Known rows, with every step that occurs:
kefad > guzis > muzo > zupoz: [ -5  -3 -10   7 -20   4 -25   7   6  11  31   0  13  -2   3 -15  19   0
  -2   8  -2  11   5   2  -9   3   2   1]
tulem > mivus > muzo > kiku > kefad > bizub: [  5  -2  -6 -13   4  -3  18  10 -10   2 -29 -12  -3  -7  23  14 -37  -1
  -5   6  17   7  -4  -9  32  48   7   9]
zupoz > muzo > guzis: [-18  -1   2  -8   3   2 -24  26  -2   9  11   0   9  10   4 -13  11  10
  -5  -2   0   2  -1   8   7 -19  -1  -3]
kefad > guzis > muzo: [  0   3  -4  -8 -14   9  -3 -19  15  10  22   5 -11  -6  -6  -9  34  -6
  -4  -1  -6  10   2  10  -9  -4   3  -5]
zupoz > muzo > kiku > kefad: [ -6 -11   5   5   9  -3   6   4   0 -10   7 -11  -2   5   3   2  -3  13
   2  -9  -7  -7   1   6  17  16   8  -1]
zupoz > muzo > guzis > kefad: [-22  -7  -5  -1   7   5 -13  26  -5  11   8   5 -10   6   1 -14  -3   0
  -9  -1   4   2  13  -6 -18 -17 -11   3]
tulem > mivus > muzo: [  2   9   6 -14 -17   1 -19   5  14   2 -24   8   6   8  14   8  21   0
  -3   8 -14  11  -9   0  38   3  -1  -1]
kiku > kefad: [  7   2   9 -11  22  -8   0 -14  -2  -8   1   2  18   4  -3  13   8   5
  -1  -6 -14 -15   0   5   2 -11  -1  -1]
gofo > kefad > guzis > muzo: [ -1  -4   3 -17   2  19  18   4  20   7   7   4 -21 -14  -1  -5  33  -9
  -4  -2  -4  10   7   2 -21   0   3 -12]
muzo > kiku > kefad > bizub: [  0  -4  -6  -7  29  -2  23  -5 -19  -8   1 -14  17  -3   3   6 -23   6
   0  -6   8 -16   0  -6   9  17   8   3]
gofo > kefad > guzis: [  3   1   5 -15  14  11  25  37  17   0 -14   4  -2  -8  -7   1  28  -3
   0   3  -2   6   3   1  -3 -10   2 -14]
bizub > kefad > guzis > muzo > mivus: [  5  -1   7  11 -29 -10  10 -17   3  -2  -3  -2 -34 -10 -12   7 -12 -10
  -5  11  19   3   1   6 -22 -13  -5   3]
bizub > kefad: [ -3   4  18  -4   1  -5 -12 -13   5  -9   5   1  13  11  -4  16  20   3
  -1   1  -5 -20  -1   9  15 -42  -7   5]
kiku > kefad > bizub: [  4   3  -3 -19  44   4  11   0 -12  -3  -1  -1  14  -2  -1  10 -11   3
  -4  -3   4 -10   2   2  -6   4   5   4]
bizub > kefad > guzis: [  5   4  10  -2 -11  -6   6   6  10   0   0   0  -7  -1 -11  12  15  -2
  -2  10  14  -2   2  14   4 -23  -5   1]
gofo > kefad > guzis > muzo > mivus > tulem: [ 11   2  -2  16  -2   5  57   8  10  -3 -16   6 -51 -22 -11  -2 -24  -7
  13   0  13  14  -3  -8 -22  10   4  -8]
muzo > zupoz: [ -7   3  -2   5   4  -3 -34  19  -2  -6  13   2  55  16   4  -7  19  12
   4   3 -21 -11  -2  -3  18 -24   0   2]
zupoz > muzo: [-11  -1   3  -6   8  13 -18  15  14  -1  11   6   4  16  -2  -7  38  12
   2  -4 -21   4  -3  13  19 -13   5  -4]
mivus > muzo > kiku > kefad: [  5  -4   6   0  -4 -12  -4 -32   1  -9 -14 -15 -13   3   5  13 -10   2
   5  -9  -4 -12  -1   3  19  21   6   6]
muzo > mivus: [  1   6   4   4   1 -11   0   6  -9 -14 -17   4  17   9 -11   0   1   4
   5   0 -16 -10 -10  -6   4 -29  -1  -6]
gofo > kefad > guzis > muzo > mivus: [  2  -3   1  -3  -6   7  33  14   6  -1 -17   2 -30 -16  -7  -4   2 -11
  -2   4   4  12   2  -8 -31   1   2 -13]
kefad > gofo: [  6  10   1  -5   2   3 -31 -10  -7   1   6   5  52  13   0  -5  27   7
   3  -9 -11  -4  -6   8   8   3  -3  -8]
mivus > muzo > zupoz: [ -6   2  -1   6  -7  -1 -47   6   7   1   0  -1  19  18   8  -1  16   6
   5   4 -14   0  -3   2  18  -4   2   8]
zogifoz > gofo > kefad > guzis > muzo: [  1 -15  14  -2  -8  24  12  14  21   6  12   3 -11  -5   0  -6  25 -19
  -1   5  -2   8  -1   1 -21  -7  -2  -6]
zogifoz > gofo: [  0  -5  16   5  -1   7 -21   2   5  -7  10   5  37  23  -5  -2  25  -4
   6   2 -22 -13 -12   4  13 -36  -5   1]

Rows:
[ 12   4   3  33 -27 -12  32 -23   4  -4  -1   1 -56 -13 -15   9 -36  -5
   9   5  29   4  -2   6 -15  -4  -3   7]	bizub > kefad > guzis > muzo > mivus > tulem
[-13  -4 -10   3   2   6 -31  20 -17  19   6   3  16   6   4 -19 -12   1
  -8  -3  17   9  11  -3 -21  16 -13   1]	zupoz > muzo > guzis > kefad > gofo
[ -8   2   0 -28  47  23  22  30   1  -1  -9   3  13   0   1   2  17   0
  -2  -2  -2  -6   1  -6  -2 -11   6  -6]	gofo > kefad > bizub
[-17   0 -17 -13  29   6   3  19 -26  14   5   2   8  -3   1 -11 -24  -8
 -12   3  19  -7  12 -17 -27 -18 -11   8]	muzo > guzis > kefad > bizub
[ 10  12   0  24   5 -13  26  -2  -6 -16 -16   8  -6   5 -15   0 -23   9
  18  -5  -8  -9 -14  -6  13 -22   0  -2]	muzo > mivus > tulem
[  7  -2   7  -4 -18 -14   5  -1   0  -5 -28  -9   0  -2  21  17 -20   1
  -2   2   0   2  -4  -6  42  34   2   3]	tulem > mivus > muzo > kiku > kefad
[ -5   8   4 -16 -22 -10 -26  18  -2  14 -23   2  10   1  21   0  -5  -2
 -10  11   7  10  -5  -5  28  -5  -7   1]	tulem > mivus > muzo > guzis
[  9  -4  -3   4  -4 -15  26   3  -2  -5  -2 -13   2 -10  -5   5 -12   2
   0  -1   9  -4   2   1   8  17   5  -5]	muzo > kiku > kefad > guzis
[  1   3  -7   2   8   6 -21  -9 -10   2   1   9  32   9  -5  -6  10  -2
   0  -4  -8  -4   7  -5 -12   8 -13  -3]	guzis > kefad > gofo
[  7  -7   3   3  -9  -5 -15 -54 -17  -1  22 -13  29  -4  11  -1  -8   2
  -1 -17   3 -10   1   4  -4  43   1  -1]	guzis > muzo > kiku > kefad > gofo
[  2   5  -2  28   5  -2  21  20   3 -10 -11   8 -25   9 -13  -5 -20  15
  19  -4  -6   6 -12   4  17  -5   7  -2]	zupoz > muzo > mivus > tulem
[-11   0 -16 -12  35  17   5   7 -10   2   2   8   2   3  -6  -4  -1  -6
  -5   0  -1  -5   9 -13 -15 -13  -5   6]	guzis > kefad > bizub
[ 11   8 -10  24 -19  -5  32 -15   4  -2   1   6 -44 -13 -17  -8 -24  -3
  12  -1  10  12  -7   0 -12   5   3  -1]	kefad > guzis > muzo > mivus > tulem
[ 10  -3   1  -9  -2  -1   8 -24   8   8  17   0 -22 -16  -3   5   8  -7
  -7  -2   3   6   7  10 -23  13   3  -3]	kiku > kefad > guzis > muzo
[-13  -3  -2   2  -9   5 -40 -14  -1   1  35   2  36  10  11 -12  25   5
   0  -2 -21  -5   2  -2   0 -15   0   3]	guzis > muzo > zupoz
[  6  -7  -6   9  -8  -6 -11   4   0   7  24  -4   7 -11   7  -3  -6  -1
  -6   7   8   8  10   3 -21  19   3   3]	kiku > kefad > guzis > muzo > zupoz
[ -3  -9   6  -2  -5  -5   3 -49  -6  -8  21 -11   1  -4   8   4   1   1
  -2 -14 -11 -17   3  -1   3  10   3   2]	guzis > muzo > kiku > kefad
[ -1   3  -1   1 -21  -3 -38  35   6   4 -16   4  31  12  23   0   5   5
  -1  15 -10  14  -6  -6  40   9  -1   5]	tulem > mivus > muzo > zupoz
[ 23   4  -5  26  -5 -15  46 -19  -4  -3  -7   2 -51 -23 -13   7 -51  -4
   9  -2  19   8  -3   1 -25  22   3   1]	kiku > kefad > guzis > muzo > mivus > tulem
[ 12  -3  -3   4 -17 -14  12 -10   7   0 -17 -17 -33  -9  -2  10 -15  -3
   2   0  15   5   2   7  10  35   7   2]	mivus > muzo > kiku > kefad > guzis
[-14   1 -19 -12  16   8 -13   3 -15  17 -11  -1 -27  -1   3  -5 -31 -13
 -10   3  26   1  11 -12 -27   0  -9  16]	mivus > muzo > guzis > kefad > bizub
[ -4   2   3   3 -11  -2  -9 -31  -6  -7   2   5  -4   4  -5  -4   6  -2
   1  -4 -19  -6  -5  -5 -11 -19   0  -2]	guzis > muzo > mivus
